Each row comes from the steps of one walk. Every step used is in the known rows, and no mark comes twice. Write the walk behind each row, first mark first.
Known rows:
n -> z -> l: [  9  23  -7   7   3  11 -10  -4   2  17   1 -14 -18   9  -9  -6   9 -25
   6  11  -1  10 -10  13   4   2  19   9  15   4 -12   7  -6  -2   7  26
   9  -5   6  12  -4  -6  -1   5   8   6]
m -> z -> x -> w -> n -> s: [-17 -12   1 -16   4  -3  -3   8  14  16 -12  12 -20   2 -18   4   2 -23
   8  -6   9  -7  -8  19  -5  -1  43   6  24  -4 -11  -9  -8   8  -8  10
  13   5  -5   4  -5 -10  -9  -2 -16  -4]
f -> m: [ -1  -5  -6   0  -9 -19  -1  -3   6  11   3  -3  10 -10  -1   8   6 -21
   3   0   5  11 -10   2   4  -1   4 -14  -3   7  -2 -17  11   3   4 -22
  14  14  15 -11 -13   1   0  -7   0  14]
w -> n -> s: [ -3  -3 -10  -3  12  -1   8  -1  -3 -11 -12 -14  -9 -16 -18   2  -3 -25
   9   1   2  19   5 -13  -5   5  32  14   4   7  -2   4  -3 -16  -1   3
   5  12   7  14   7  -5  12 -14 -14   6]
f -> m -> z -> x -> w -> n: [-15 -10   1 -10  -7 -22  -1   1  13  26  -1   5   1  -6 -15  12   5 -34
  11  -7  12   6 -16  16  -1   1  31  -7  13   5  -9 -25   5   8  -2 -14
  22  17   7  -9 -17  -6  -8  -6 -14  13]
n -> z: [  9  17  -7   7   8  10  -7  -5   4  12   0 -10  -5   7 -13   3   8 -13
  -3   9  -6  13  -3  12   2   7  17   9  14   2  -6   1   7  -3   6  15
  10  -6  12  13  -3   1   1   5   7   4]
m -> f: [-17   1   2   4  -3  -8  13  -4   0 -11  -4  -8  18  -4  -2  -7 -10 -11
 -12   6   1   5  -5  -4  -2  12   5  -8   2   9  -5  -9 -13   2   2  12
  -6   0  -2   5  -1   3   0  -9  -3  10]
y -> f: [-12  16  17   2   0  -6  -2  -8  -7   6  12   8   7   2 -11  -6 -20  -7
  -2   8  -6   2  -1  -4  -2   1  -6 -12 -11  -8  -5  -5  -4  -4 -17   4
  11  15  -3 -11  -7 -13   0 -19   8  14]
z -> n: [ -6   5   5 -18  -7  -2   4 -14  -7  -5  -2 -12 -14 -16  -6  -7  -7 -10
   6 -10   5  -7  -1   8   3  14   6  11   2  -4  -1   4  -4  -1  -1   3
  -5   4  -8  -1   3  -7  -7  -4   3   4]
z -> x -> w -> l: [ -4  10   6 -10  -2  -8   2  -4  -4  25 -13  16 -25   7 -18  -4  16  -1
  17  -7   3 -13 -11   3  14   2  30  20  28  -3   7 -16 -18  19 -17  26
   7   6 -11   7   2  -2 -16  -5  -8   5]
z -> l -> x: [  0   9   4  -5  -6   2  -6   2  -3  11  -2  -7 -24   0  -1  -1  11  -8
  15   9   6   4 -12  -4   7  -3   5 -14 -10   6 -13   4 -28  11 -14  16
  -2   0 -12  -1  -5  -8 -12   9   2   9]
x -> w -> n -> z: [ -2  15  12   2  11   9   5  -9  -6  25  -8   6  -8  16 -31   8  13 -27
  14  -3 -11  14  -5  -8   4  15  35  35  12  -3   2  -5   7  -9  -8  25
  17   1 -18   8  18  -6 -12   7 -12  10]
z -> x -> w: [ -7  14   4 -16  -2  -1   0  -2   1  28  -9  15 -17  11 -18  -3  19   3
  10  -3  -3 -14 -12   4  13  -3  26  15  17  -4   4 -18 -13  22 -21  29
  10   4 -16   2   3   1 -20  -3  -4   0]
w -> x: [  5  -2   9   6  17   4  -2   2  -5   2  -9   6   0  12 -12   1  -1  16
  14   7   7   4  -1  -9  17  10  16  12   1  10 -10 -13 -11  12 -16   5
   8 -10  -4  15  -2  -5  -6   0  -1   5]
y -> z -> l -> w -> n -> s: [ 12  12   4   4 -10   2 -11   4  -7  24   3   4 -26   2   4 -16   5 -43
  30  26  15  12 -15  -6  -3  -7  12   9   6 -10 -10  10  -4   7  -5  18
  12   0 -20   5  -7 -15   0  -6   7  13]
l -> x -> w -> n: [ -4   5  10 -11   8   6   5  -3  -9  19 -12   5  -7   3 -29  17  20  -5
  12   5  -8  17  -7 -18  10  12  25  -2 -17   2  -1 -14 -11   7 -29  16
  10  -2 -19   3  10   1 -22  17  -7   9]
f -> m -> z: [-10 -18  -4   0  -8 -21  -4   2  16  12   2   3   7  -9  -2  11  -2 -32
   2  -2  12   9 -11  18  -4   0  13 -19   6   6 -11 -17  14   4   8 -29
  15  11  14 -10 -20  -5   0  -4  -5  10]
l -> w: [  1  14  17   0   6  -5   3  -4  -3   6   8   0   3  10 -13   8  13 -10
   5  26   5 -11 -12  -3   0   0   6   9  -1 -13  -2  -7   7  13  -3  18
   4  -2   2  -1  -8  -4   3   5   4   8]
x -> w -> l: [  2   3  12   7   3  -4   1 -10 -12  18 -16  21 -20  11 -12   0   7 -13
  18  -7   1   2  -4 -10   9   8  21  28  23  -4  10  -4  -2   0  -5  14
   6   1 -15   6  16  -9 -10   3 -11  11]
y -> f -> m: [-13  12  14   1  -5 -19  -3 -13  -3  14  14   7  14  -6 -12   0 -15 -22
   0   7  -2  10  -8  -2   0   0  -3 -21 -12  -2  -8 -18   3  -1 -13 -12
  19  25   8 -17 -18 -12  -1 -24   8  23]
f -> m -> z -> n: [-12 -16   0 -11 -11 -21  -3  -4  12  10   3  -2   1 -18  -3   9  -5 -36
   4  -7  16   6 -13  21  -4   7  15 -13   6   3 -12 -14  11   3   8 -28
  12  15  12 -12 -19  -8  -5  -5  -5  13]
n -> z -> l -> x: [ 10  23  -7   3   4  12 -12  -3   0  20  -2 -17 -20   6 -14   1  16 -19
   6  13  -1  15 -12  10   7   5  21  -2   5   6 -13   3 -13   4  -2  26
   9  -7   5  11  -7  -3  -8  12   8   7]
m -> z -> n -> s: [-14 -19  -3 -19   0  -4  -6  -1  11  -8  -9  -2 -23 -17  -1  -4 -14 -30
   1  -5  14  -4  -1  24 -11   8  28  -1  14  -6 -14   4  -2  -3   7 -11
   1   3   4   2  -7 -15   2  -5  -5  -5]

Which walk is each row?
[ -1  13   9  -6  -6   5  -7  -2  -4  21  -7   1 -26   8  -8   0  17 -13
  19   8   1   4 -15  -9  10  -2  13  -5  -8   3 -10   1 -27  11 -18  24
   3  -1 -22  -2   3 -10 -19  14   1   9] | z -> l -> x -> w
[ -4  11  10  -7  -2   3   0  -2  -8  20  -7  -3 -25   5 -14   2  16 -20
  24   5   3   9 -14 -10   9   3  18   2  -7   5 -11   1 -26   7 -17  26
   4   0 -22   0   4 -10 -17  11  -5  12] | z -> l -> x -> w -> n
[-20   3  10  -7  -6 -22  -6 -13   5   9   9   4   2 -14 -12  -3 -21 -37
   1   9   5   8  -8   9  -4   3  12 -22  -4  -5 -15 -16   3  -3 -10 -17
  19  28  11 -16 -20 -21   1 -27   5  20] | y -> f -> m -> z -> n -> s
[ -9  14   7 -17   1  -3   5  -2  -3  26 -11   8 -14   7 -28   0  17  -4
  16  -7  -1  -7 -10   0  10   2  33  21  17  -2   4 -17 -14  15 -21  30
  12   6 -18   5   5  -1 -18  -4 -12   5] | z -> x -> w -> n
[ -2   4   8 -11   5   8  -3  -4  -7  20 -10  12  -6   7 -22  15  22   2
   7   8  -7  11  -8 -14  11   7  17  -9 -17  -1  -1 -12  -9  15 -28  12
   8  -3 -19  -1   6   2 -22  17   0   3] | l -> x -> w
[-12 -12   2  -3  -9 -19  -3   1  10  24  -1   1  -5  -7 -11  13   7 -44
  16  -2  13  14 -17   9   0   3  25 -12   2   9 -15 -16   1   3  -1 -16
  21  12   2 -11 -16 -12 -10   2 -11  17] | f -> m -> z -> l -> x -> w -> n
[ -2  15  -4  -3   9   4   6  -2  -5  14  -3 -18  -3  -2 -33   7   4 -17
  14  -3  -3  16  -4   3   0  15  36  21  16   7  -3  -4  -6  -8  -5  22
  14   3   6  17   0   0  -1  -3 -10  12] | w -> n -> z -> x
[ -8  -8   7   1  -5 -22  -7   2  13  21   3   1  -3   0  -7  10   2 -37
  14   9  20   5 -21  14   4   0  20 -11   8   6 -20 -18   1  13   3 -14
  20  10   9  -9 -25 -13  -4  -2  -3  17] | f -> m -> z -> l -> w -> x
[ -3  13  19   0   9  -6  10  -4  -9   5   6  -9   5   5 -24  13   8 -20
  14  21   7   0 -11  -9  -4   8  17  18   0  -8  -2  -6   6   2  -5  22
   6   2  -1   3  -3  -5   6   2  -6  16] | l -> w -> n
[ -9 -12   3  -4 -11 -18  -7   1  13  25  -1   5  -7  -5  -6  11   8 -40
  11   1  12  10 -19  12   2  -1  20 -19   1   6 -15 -18   2   9  -2 -16
  19  12   2 -13 -18 -10 -11   3  -7  15] | f -> m -> z -> l -> x -> w
[  0  25  12  -2  12  -3   6  -6  -6  17   6 -13  -1   8 -35  14  16 -24
  12  23   3   1 -15   0   0  10  29  22  10  -7  -4 -11   2   7  -7  35
  12   2   6  10  -7  -4   2   3  -3  17] | l -> w -> n -> z -> x
[ 11  30   5   9  11   7 -10  -7  -1  21   2 -12 -19  18 -18  -1  13 -23
  13  24   4   7 -16   9   8   6  26  17  15   1 -15   0  -7   8   0  36
  13 -10   6  15  -8  -9  -3   8  10  12] | n -> z -> l -> w -> x
[ 12   6   1  -1 -11   7 -13   4  -7  30  -5  11 -31   2  -1 -13  11 -37
  31  17  10  24 -13 -11   4  -3  17   0  -2  -4  -9   7 -12   8 -17  14
  14  -1 -30   6  -1 -11 -15   1   5  11] | y -> z -> l -> x -> w -> n -> s
[  9  -7   2   4   1 -11   2  -2 -17   2 -15   2 -16 -13  -8   7   3   3
  15   0   8  13  -2  -9   7  12  14  -5  10   6   5  -5 -19   4 -10  -1
  -4   2  10  14  -4   0  -1   3  -7  16] | w -> l -> x
[ -2  18  11   3   8   9   3 -11  -6  28  -9   3 -14  16 -29   4  12 -32
  19  -3  -9  14  -8  -7   6  13  35  36  14   0  -2  -3   1  -8  -7  32
  17   0 -20   8  18  -9 -14   8 -12  11] | x -> w -> n -> z -> l
[ -2  18  15   1  -3  -4   3  -3  -7  12   6 -12 -18   7 -10   0   8 -28
  25  17  12  -3 -16  -5   0   0  12  15   4  -2 -11   5 -15   4   0  30
   1   3  -9   0  -4 -14   0   2  -6  15] | z -> l -> w -> n
[-14 -13   9  -7  -4   1  -6   7   8  16  -5   3 -22   4  -8   7   0 -31
  15  -1  12   5 -10  12  -7   5  26  -7   6   2 -20   3 -18   1  -6   8
   9  -2 -15  -1  -6 -16 -11  12 -14   5] | m -> z -> l -> x -> w -> n
[ 10   2  -7 -12 -12   3 -11  -3  -7  10  -4   6 -25 -14   8 -21  -3 -31
  18   9  11  12  -5   1  -1   4  11   5   5 -10  -3   9   3   3  -4  -2
   6   2 -16   5  -2  -8  -4 -13  13   4] | y -> z -> n -> s
[  8  25  -2   3   5  13 -10  -7   0  27  -4  -9 -23  13 -19   1  20 -24
   9  14  -5  15 -15   7   8   6  28   5   7   4 -11   0 -12   5  -5  33
  12  -6  -1  11  -1  -5 -13  15   7  10] | n -> z -> l -> x -> w
[  9  31   3   6   5   7  -9  -6   1  20   4 -15 -17  14 -14  -2  15 -30
   9  22   1   6 -15  11   4   3  21  13  14  -2 -13   4  -3   4   7  34
   9  -7   7  11  -8  -9   0   8   9  11] | n -> z -> l -> w
[ -3  11   4  -8   0   1  -4  -3  -6  16 -12  -3 -31   1 -14   0  15 -26
  21  10   4  11 -12 -12   9  -1  27   2  -7   6 -12   3 -28   6 -18  26
   4   4 -18   3   5 -13 -13   8  -5  10] | z -> l -> x -> w -> n -> s
[  0  15  -1   0   7   6   4  -4  -7  13  -3 -22 -10  -3 -26   6   5 -26
  18   2  -1  25  -8  -3   0  15  31  12   4  11 -10   3 -10 -12  -5  21
  13   0   1  14   1  -3  -2   5 -11  16] | w -> n -> z -> l -> x
[ 11   8   2  -3 -15   1  -9   3 -10  38  -6  27 -24   7   1 -16  11 -18
  29   5   7   4 -12   1   8  -1  17  14  23 -10   4  -6  -5  19 -17  16
  15   0 -27   7  -3  -3 -17  -6   3   8] | y -> z -> x -> w -> l
[-10 -13  -3  -5 -13 -19  -7   2  13  19   2  -2  -4 -10  -2  11   3 -35
   8   1  16  11 -17  15  -2  -3  15 -25  -1   8 -18 -16  -1   7   1 -22
  15  12  10 -13 -23  -8  -5   1  -5  14] | f -> m -> z -> l -> x
[-20   8  19  -3  -7 -17  -8 -10   2  27   9  14   2   1 -17   3 -11 -35
   7  10   4   9 -15   2  -1   1  11 -24 -10  -4 -16 -18  -5   4 -21  -5
  24  22  -2 -18 -17 -20 -11 -14   3  23] | y -> f -> m -> z -> l -> x -> w
[-15 -14   7 -12  -3  -7  -4   6   9  19  -9  18 -21   6 -11   2   0 -16
  11  -8  13 -12  -9  23  -3   2  34   5  32  -5  -6 -10 -12  13  -5   7
  11   1  -8   4  -8 -10 -11   1 -16  -2] | m -> z -> x -> w -> l
[ 12  14  11   5 -15   2  -9   5 -10  29   9   5 -20   6   5 -13   6 -37
  33  21  14   9 -17  -4  -2  -3   3   9   5  -9  -8   9  -4   8  -5  18
  12  -2 -26   0  -7 -12  -7  -3   6  15] | y -> z -> l -> w -> n
[-18  10  24   3   0 -21  -7  -9   1  22  14  10   6   4 -18   2 -15 -32
  11  18  11   4 -16   4   2   2  10 -17  -5  -4 -21 -21  -3   8 -15  -4
  25  21   4 -13 -26 -23  -4 -20   6  27] | y -> f -> m -> z -> l -> w -> x
[  1  22  15   1  13  -1   7  -6  -7  11   7 -13   3   8 -32  14  13 -26
  12  25   3   7 -11  -4  -2  12  25  23   6  -7  -5  -7   9   0  -1  28
  11  -2   5  10  -5  -4   6   4  -4  18] | l -> w -> n -> z
[ 10   8   6  -1 -15   8 -11   4 -11  35   1  11 -25   7   1 -12  10 -32
  34  14   8  20 -14 -11   4  -1  11   2  -2  -4  -7   6 -12   7 -18  15
  13  -4 -35   3  -1  -9 -18   5   4  12] | y -> z -> l -> x -> w -> n
[ 13   9   5  -1 -17   8 -13   4  -9  35   0  16 -25   8   7 -12  12 -27
  29  16   7  14 -15  -6   6  -3   5  -3  -4  -5  -8   6 -12  15 -17  14
  12  -5 -35  -1  -3  -9 -19   6  10  10] | y -> z -> l -> x -> w
